Each row comes from the steps of one path. Every step used is in the known rows, and no mark comes twice. Write the path behind each row, first mark first.
(in the rows, 128 means zero)
Known rows
kesodo tamu devep: [142 138 153 148 107 100 126 143 168 103 138 103 173 131 123 114 103  94
 113 155 181 140 152 120 138 159 126]
devep tamu gised taba: [136 116 157 115 107 126 193 171 139 134 171 116 151 121  99 154 122  89
 148 125 172  62 133 153 195 147 119]
kesodo tamu segitup: [126 160 168 141 128 129 132 152 128 103 182  89 159 128 138 126  77  93
 110 108 129 112 156 119 115 148 123]
zibe kesodo tamu: [150 134 161 167 122 124 114 173 147  96 145  79 188  94 135 102 114  78
 110  97 156 147 157 139 141 131 161]
kesodo taba devep tamu: [137 123 133  90  86 140 154 152 153 127 176  90 173 127 117 156 127 112
 136 100 159 104 135 157 184 164 162]
fosom tamu segitup taba: [125 130 173 132 108 107 138 165 149 119 210 101  79 136 121 132 109 126
 111  95 159  83 162 103 125 155 130]
zibe kesodo: [171 106 146 153 108 148 127 187 149 122 131 105 158 105 148 119 141  99
 107  86 173 157 138 148 129 125 145]
zibe kesodo tamu devep kurulin: [140 116 118 150  74 126 142 134 158  65 115  98 174 137 163  90 118 110
 103 133 202 142 174 155 116 133 118]
segitup taba: [147 103 159 160 116 107 125 172 171 148 170 137  97 132 110 136 141 139
 126 118 167 113 112 132 149 139 135]
gised taba fosom tamu segitup: [149 126 179 132  88 129 183 144 123 144 182 105 134 134 121 136 106 103
 102  97 158 100 194 138 147 174 111]
gised tamu kesodo taba devep: [171  99 152  91  67 123 119 152 160 133 146 110 153 136  86 129 105 111
 123 121 150 102 162 175 206 145 196]
zibe kesodo taba fosom tamu devep: [163 112 149 125  51 110 145 154 160 110 149  94 174 125 125 113 143  86
 102 112 208 160 186 153 163 171 131]
devep zibe: [143 126 131 117 115 150 124 187 173 160 182 117 110 119 151 134 138 133
 144 118 146 140 111 129 128 146 132]
segitup taba fosom tamu devep: [152 111 171 146  73  89 157 140 183 131 167 105 113 138 106 110 133 127
 107 139 202 129 181 123 167 182 114]
segitup taba devep: [158  88 157 142  96 130 147 154 188 155 159 117 137 145 115 112 124 147
 123 111 173 117 137 143 145 161 158]
segitup taba fosom: [161  97 178 178 101 118 154 153 173 172 170 133 113 135 104 125 143 145
 121 112 157 133 138 160 176 159 116]
segitup taba fosom tamu kesodo: [171 115 193 151 104  89 144 165 150 148 168  95  71 122  81 114 138 139
 112 105 143  94 189 134 221 141 160]
fosom tamu: [138 140 152 128  99 114 125 164 156 123 155  98 116  96 121 133 110  94
 114 108 159 104 147 117 170 147 132]
kesodo taba fosom tamu segitup: [136 147 166 113  77 130 151 149 124 128 200  97 142 132 123 143 104  93
 108  87 143 111 175 144 157 170 113]
taba fosom: [167 115 167 164  98 138 154 150 158 169 145 125 144 122 123 131 126 118
 116 113 146 149 137 166 178 157 104]
taba segitup: [136 128 142 132  98 109 148 163 136 123 155 138 168 129 150 126 104 118
 124 122 177 142 140 149 121 152 138]
zibe kesodo taba fosom: [175 100 153 150  75 142 139 168 145 148 150 119 187 119 124 130 157  96
 116  84 164 171 140 196 175 147 135]
tamu segitup taba devep zibe: [139 106 146 102 101 159 154 170 183 156 222  96 114 162 151 109 125 167
 136 105 152 121 149 123  90 173 153]
segitup taba devep zibe kesodo tamu: [143 110 155 142 110 134 126 177 189 116 194  63 175 118 140  72 132 123
 130  93 163 146 173 135 120 158 197]
segitup taba devep kurulin: [141  82 123 140  70 143 163 129 182 129 140 126 120 159 141 105 125 163
 120 115 183  98 146 169 140 143 129]
fosom tamu devep: [145 130 145 118  84 101 136 151 169 106 140 102 128 123 127 123 116  98
 107 142 198 125 162 107 144 163 119]
taba devep zibe kesodo: [169  95 129 115  92 181 143 189 180 141 163  79 171 119 170  91 144 130
 125  84 171 170 155 146 102 151 174]
fosom tamu segitup taba devep: [138 112 169 118  88 128 159 146 167 126 195  84 121 148 123 108  96 136
 109  93 165  90 179 116 123 176 153]
devep zibe kesodo taba segitup: [137 114 115  97  75 124 132 198 138 113 190 123 194 129 167 116 146 111
 140  93 189 170 142 171 100 150 177]

Write each row's path
[148 123 145 133 106 153 128 174 177 113 173  57 202 107 154  75 118 103
 127  91 155 158 172 140 119 157 186] : taba devep zibe kesodo tamu
[133 138 154  98 105 162 181 144 133 113 193  68 151 144 148 143  87 128
 116  93 142  97 171 121 123 167 134] : taba devep tamu segitup
[173  80 147 131  90 144 177 147 163 168 121 135 179 140 114 126 126 119
 124 115 184 116 143 161 146 163 159] : gised taba devep
[136 108 150 121  88 103 194 170 130 127 162 150 192 142 124 121 104  95
 143 135 195 100 144 171 144 156 132] : tamu gised taba segitup
[131 114 176 133 101 112 125 157 160 118 209 120  79 145 112 137  90 131
 110 120 155  86 165 130 129 153 132] : gised tamu segitup taba
[138 113 147 101  95 148 176 167 184 149 191  92 191 134 119  94 107 105
 158 129 159  99 151 155 153 177 161] : kesodo tamu gised taba devep zibe
[185 109 185 143  95 101 167 159 130 161 138 111 106 118  83 127 138 117
 112 109 155  95 194 148 221 143 159] : gised taba fosom tamu kesodo
[177  90 168 168  93 132 181 149 147 189 135 152 154 132 105 140 145 117
 121 117 170 133 145 179 179 162 116] : gised taba fosom
[138 136 155 117 109 166 145 167 149 100 200  49 194 132 171  83  94 108
 113  83 141 144 192 125  78 162 169] : taba devep zibe kesodo tamu segitup
[165 135 165 123 115 100 124 176 136 126 143  93  86 108 102 127 121 113
 112 107 141  91 168 113 199 123 165] : fosom tamu kesodo
[141 113 153 119  77 107 148 162 199 147 207  97  90 139 129 104 149 149
 129 137 189 137 173 117 142 188 126] : segitup taba fosom tamu devep zibe
[136 102 136 144  51 103 167 118 178 109 150 115  97 155 132 102 131 148
 105 141 208 111 186 152 159 164  90] : segitup taba fosom tamu devep kurulin
[175 130 181 141 102 108 145 161 139 145 146  89  98 110  97 119 124 120
 107 105 137 106 188 139 221 139 150] : taba fosom tamu kesodo
[155 125 152 155 104 111 126 159 162  82 131  85 195 119 139  94 119  86
 104 132 195 163 171 126 120 149 144] : zibe kesodo tamu devep
[130 121 110 119  57 117 151 128 164  87 124 111 114 141 151 115 116 122
 105 143 204 106 168 137 139 146  92] : fosom tamu devep kurulin
[161 109 130 128 108 164 124 203 165 134 169  94 139 107 168 111 155 122
 127  88 164 168 135 141 107 135 154] : devep zibe kesodo
[153 109 187 166 103 130 164 149 151 160 197 121 110 153 121 129 124 146
 111 103 146 125 159 150 141 164 103] : tamu segitup taba fosom
[141 147 176 130  93 137 165 145 133 129 189  84 125 126 135 131  89 105
  99  90 139 112 186 126 145 170 101] : taba fosom tamu segitup
[165 101 125 120  94 154 131 192 175 120 156  95 147 127 172 104 157 124
 122 116 196 183 150 129  89 146 144] : tamu devep zibe kesodo
[140 128 196 176 112 113 156 141 150 139 206 100 137 146 113 113 106 129
 112 105 136 120 175 144 149 170 118] : kesodo tamu segitup taba fosom
[148 118 124 108  97 139 134 174 185 142 168 118 121 140 154 123 142 137
 136 149 181 157 127 121 106 160 120] : tamu devep zibe
[152 102 155 132 102 128 178 175 147 150 150 143 159 131 100 139 121  83
 142 133 175  81 117 163 174 140 112] : tamu gised taba
[154 115 129 108  84 139 132 191 176 103 170  73 137 113 166  96 151 111
 115 110 201 164 177 113 104 156 152] : fosom tamu devep zibe kesodo
[151 100 158 103  73 135 194 152 167 141 151 101 183 128  99 110  96  86
 131 118 184  70 164 155 183 171 147] : fosom tamu gised taba devep
[140 140 144  95  81  73 130 175 113 105 169 122 151 130 114 131 117 106
 128 110 169 108 169 150 175 142 185] : fosom tamu kesodo taba segitup
[142 125 132  91  61 120 140 162 180 142 197 103 134 135 131 123 147 116
 135 132 183 149 159 141 156 186 126] : kesodo taba fosom tamu devep zibe
